Each row comes from the steps of one path. Every step used is in the known rows, and no mark comes twice. Write the path behind each row, first mark first.
Known rows:
pavi > foto > vokig: |  1.40 | -0.62 | -1.42 | -0.30 | -1.90 |  3.46 |  0.44 | -2.22 | -1.54 | -1.21 |  1.71 | -3.17 | -3.26 | -0.37 | -1.13 | -0.60 |  2.02 |
sadet > vokig > foto: |  2.30 | -1.92 |  1.07 |  0.28 | -3.72 |  0.71 | -0.91 |  0.36 |  3.12 |  1.37 | -0.02 |  1.56 |  0.33 |  1.62 | -2.45 |  0.16 |  2.96 |
sadet > vokig > foto > pavi: |  0.06 | -0.72 | -0.14 |  1.11 | -2.88 | -0.70 |  1.35 | -1.05 |  2.25 |  0.93 |  1.79 |  2.12 |  1.33 |  2.15 |  1.45 |  2.71 |  2.88 |
sadet > vokig: |  2.36 | -0.96 |  1.16 | -0.93 | -4.05 | -0.11 | -1.22 |  1.12 |  1.89 | -0.60 |  1.00 |  0.11 | -0.94 |  0.17 | -2.14 | -1.11 |  1.96 |
foto > sadet > tuza: |  2.76 |  2.75 |  1.49 | -1.96 | -2.97 | -1.91 | -3.54 |  2.32 |  1.00 |  0.96 | -0.48 | -0.61 | -1.88 | -4.97 | -0.63 |  0.74 |  2.32 |
sadet > vokig > foto > pavi > tuza: | -2.71 | -0.27 | -3.07 |  2.21 | -1.10 |  0.08 |  1.38 | -1.17 |  3.73 |  0.99 |  2.09 |  2.99 | -0.28 |  1.45 |  2.66 |  1.25 |  4.25 |
pavi > sadet > foto: |  0.97 |  2.52 |  1.53 | -0.73 | -2.40 | -2.71 | -2.82 | -2.36 | -2.01 | -0.61 | -2.69 | -0.31 | -1.89 | -4.92 | -2.00 |  4.09 |  0.20 |
pademan > sadet > tuza: |  4.46 | -0.52 |  3.10 | -0.91 | -4.38 |  0.17 | -5.02 |  4.60 |  0.81 |  1.60 |  0.86 | -1.04 |  0.15 | -3.34 | -2.03 | -4.73 |  3.92 |
tuza > sadet > vokig > foto: |  2.07 | -2.82 | -0.44 | -0.34 | -3.39 |  0.80 | -2.55 |  1.65 |  4.12 |  3.98 | -1.01 | -0.37 |  1.29 |  4.08 | -2.40 | -1.50 |  1.18 |
pademan > sadet > vokig > foto > pavi: |  0.30 | -1.23 |  0.35 |  2.69 | -3.57 |  0.97 |  0.54 | -0.10 |  1.15 |  1.36 |  1.84 |  1.12 |  3.77 |  1.80 |  1.45 |  0.18 |  4.62 |
foto > vokig > sadet: |  0.90 |  0.38 |  0.72 | -1.26 | -3.41 |  1.71 | -0.41 | -0.73 | -0.90 |  0.00 |  0.28 |  1.20 |  1.23 |  2.31 | -2.04 | -3.76 | -0.28 |
vokig > foto > sadet > tuza: |  2.61 |  1.82 |  1.37 | -0.73 | -2.69 | -1.20 | -3.25 |  1.52 |  2.22 |  3.00 | -1.50 |  0.59 | -0.84 | -3.51 | -1.04 |  1.98 |  3.41 |
tuza > sadet: |  3.79 | -0.73 |  1.01 | -2.78 | -3.43 |  1.41 | -5.57 |  0.60 |  2.30 |  2.60 | -1.72 | -2.56 |  0.77 |  0.37 | -0.87 | -2.40 | -0.91 |
vokig > sadet > pademan: |  2.53 |  2.01 |  4.63 | -2.52 | -3.24 | -0.51 | -2.94 |  2.00 |  1.38 | -0.27 | -1.18 |  2.15 |  3.76 |  2.66 | -1.58 | -5.16 | -0.06 |
vokig > sadet: |  3.04 |  1.18 |  2.70 | -1.41 | -3.53 | -0.26 | -3.05 | -0.63 |  0.48 | -0.02 | -1.53 |  1.16 |  1.64 |  0.11 | -2.37 | -3.05 | -0.59 |
vokig > sadet > foto > pavi > tuza: | -4.01 |  3.82 | -1.31 |  1.42 | -0.45 | -3.53 |  0.79 | -2.36 | -0.79 | -1.11 | -0.27 |  2.84 |  1.38 | -2.51 |  2.25 |  1.33 |  0.60 |
vokig > foto: |  3.82 | -0.82 |  2.42 | -1.04 | -3.58 |  2.02 | -3.71 | -1.40 |  2.43 |  2.04 | -1.72 |  0.70 |  0.82 | -0.51 | -1.25 |  0.34 |  2.07 |

Write each row's path:
|  2.12 |  0.75 |  3.11 |  0.27 | -3.90 |  0.23 | -3.26 |  0.17 | -1.75 | -0.39 | -1.33 | -1.49 |  2.54 | -4.72 | -1.46 | -0.10 |  2.65 |  pademan > sadet > foto
| -1.20 |  1.82 | -0.41 | -0.72 | -2.35 | -0.71 | -0.31 | -2.48 | -3.37 | -0.60 | -0.63 | -0.20 | -2.21 | -2.66 | -1.85 |  3.41 |  0.48 |  pavi > sadet > foto > vokig
|  2.52 |  2.75 | -0.45 | -0.21 | -1.18 | -1.76 | -1.65 |  0.99 | -0.44 | -0.38 |  0.16 | -3.32 | -4.48 | -5.62 | -0.97 |  1.76 |  3.15 |  pavi > foto > sadet > tuza
|  1.30 |  0.15 |  0.86 | -1.62 | -3.43 | -1.00 | -0.55 |  3.50 | -0.25 |  1.13 |  1.73 |  1.84 | -0.70 |  1.24 | -3.03 | -5.14 |  0.99 |  foto > vokig > sadet > tuza
|  1.14 | -0.28 | -1.98 | -1.68 | -1.67 |  1.97 | -5.71 |  0.63 |  3.60 |  2.69 | -1.47 | -1.57 | -0.86 | -0.27 |  0.27 | -3.81 |  0.51 |  pavi > tuza > sadet
| -1.92 |  0.81 | -1.36 | -0.86 | -0.32 |  1.22 | -2.88 |  0.88 |  4.92 |  3.88 | -0.23 |  1.24 |  3.41 |  4.03 |  4.65 | -2.05 |  2.19 |  vokig > foto > pavi > tuza > sadet > pademan
| -0.51 | -0.35 | -0.97 | -1.88 | -2.73 |  0.60 | -1.36 |  0.38 | -1.08 |  1.79 | -0.60 | -2.32 |  0.80 |  0.23 | -1.27 |  0.10 | -0.61 |  tuza > sadet > foto > vokig
|  1.63 |  2.86 |  3.20 | -1.63 | -2.43 |  1.36 | -2.93 | -0.03 |  2.42 |  1.46 | -2.58 |  1.00 |  3.16 |  0.12 |  0.84 |  1.31 |  2.67 |  vokig > foto > sadet > pademan
|  1.17 |  2.45 |  0.52 | -1.18 | -2.19 | -4.11 | -2.35 |  0.50 | -0.24 |  0.85 |  1.45 |  0.72 | -3.10 | -3.22 |  1.45 |  2.04 |  1.54 |  foto > pavi > sadet > tuza
| -0.17 | -1.58 | -1.51 |  0.47 | -2.55 | -0.55 | -0.18 |  0.20 |  3.33 |  3.49 |  0.65 |  0.12 |  2.46 |  4.52 |  1.49 |  1.15 |  1.19 |  tuza > sadet > vokig > foto > pavi
|  2.28 |  1.99 |  1.29 | -0.34 | -2.80 |  1.68 | -3.00 | -2.71 |  1.46 |  1.71 | -3.09 |  0.02 |  1.22 | -2.45 |  0.01 |  3.34 |  2.11 |  vokig > foto > sadet
|  0.98 |  1.57 |  0.41 |  0.08 | -1.79 | -3.37 | -1.87 | -0.32 |  1.11 |  2.84 |  0.34 |  2.02 | -1.86 | -1.78 |  1.05 |  3.22 |  2.67 |  vokig > foto > pavi > sadet > tuza
| -1.29 |  3.40 |  1.60 |  0.25 | -2.10 | -4.36 |  0.79 | -2.31 | -2.21 | -1.29 | -0.50 |  1.95 |  3.11 | -1.82 |  1.15 |  2.80 | -0.55 |  vokig > sadet > foto > pavi
| -3.10 |  2.82 | -1.41 |  0.52 | -0.59 | -2.02 | -0.15 | -2.46 | -0.12 | -1.15 |  0.65 |  0.97 | -0.47 | -4.66 |  3.56 |  3.52 |  2.20 |  sadet > foto > pavi > tuza
|  2.36 | -1.84 | -0.37 | -1.54 | -3.64 | -0.08 | -2.85 |  2.47 |  2.91 |  1.98 |  0.02 | -1.78 |  0.24 |  2.69 | -2.08 | -2.74 |  0.06 |  tuza > sadet > vokig
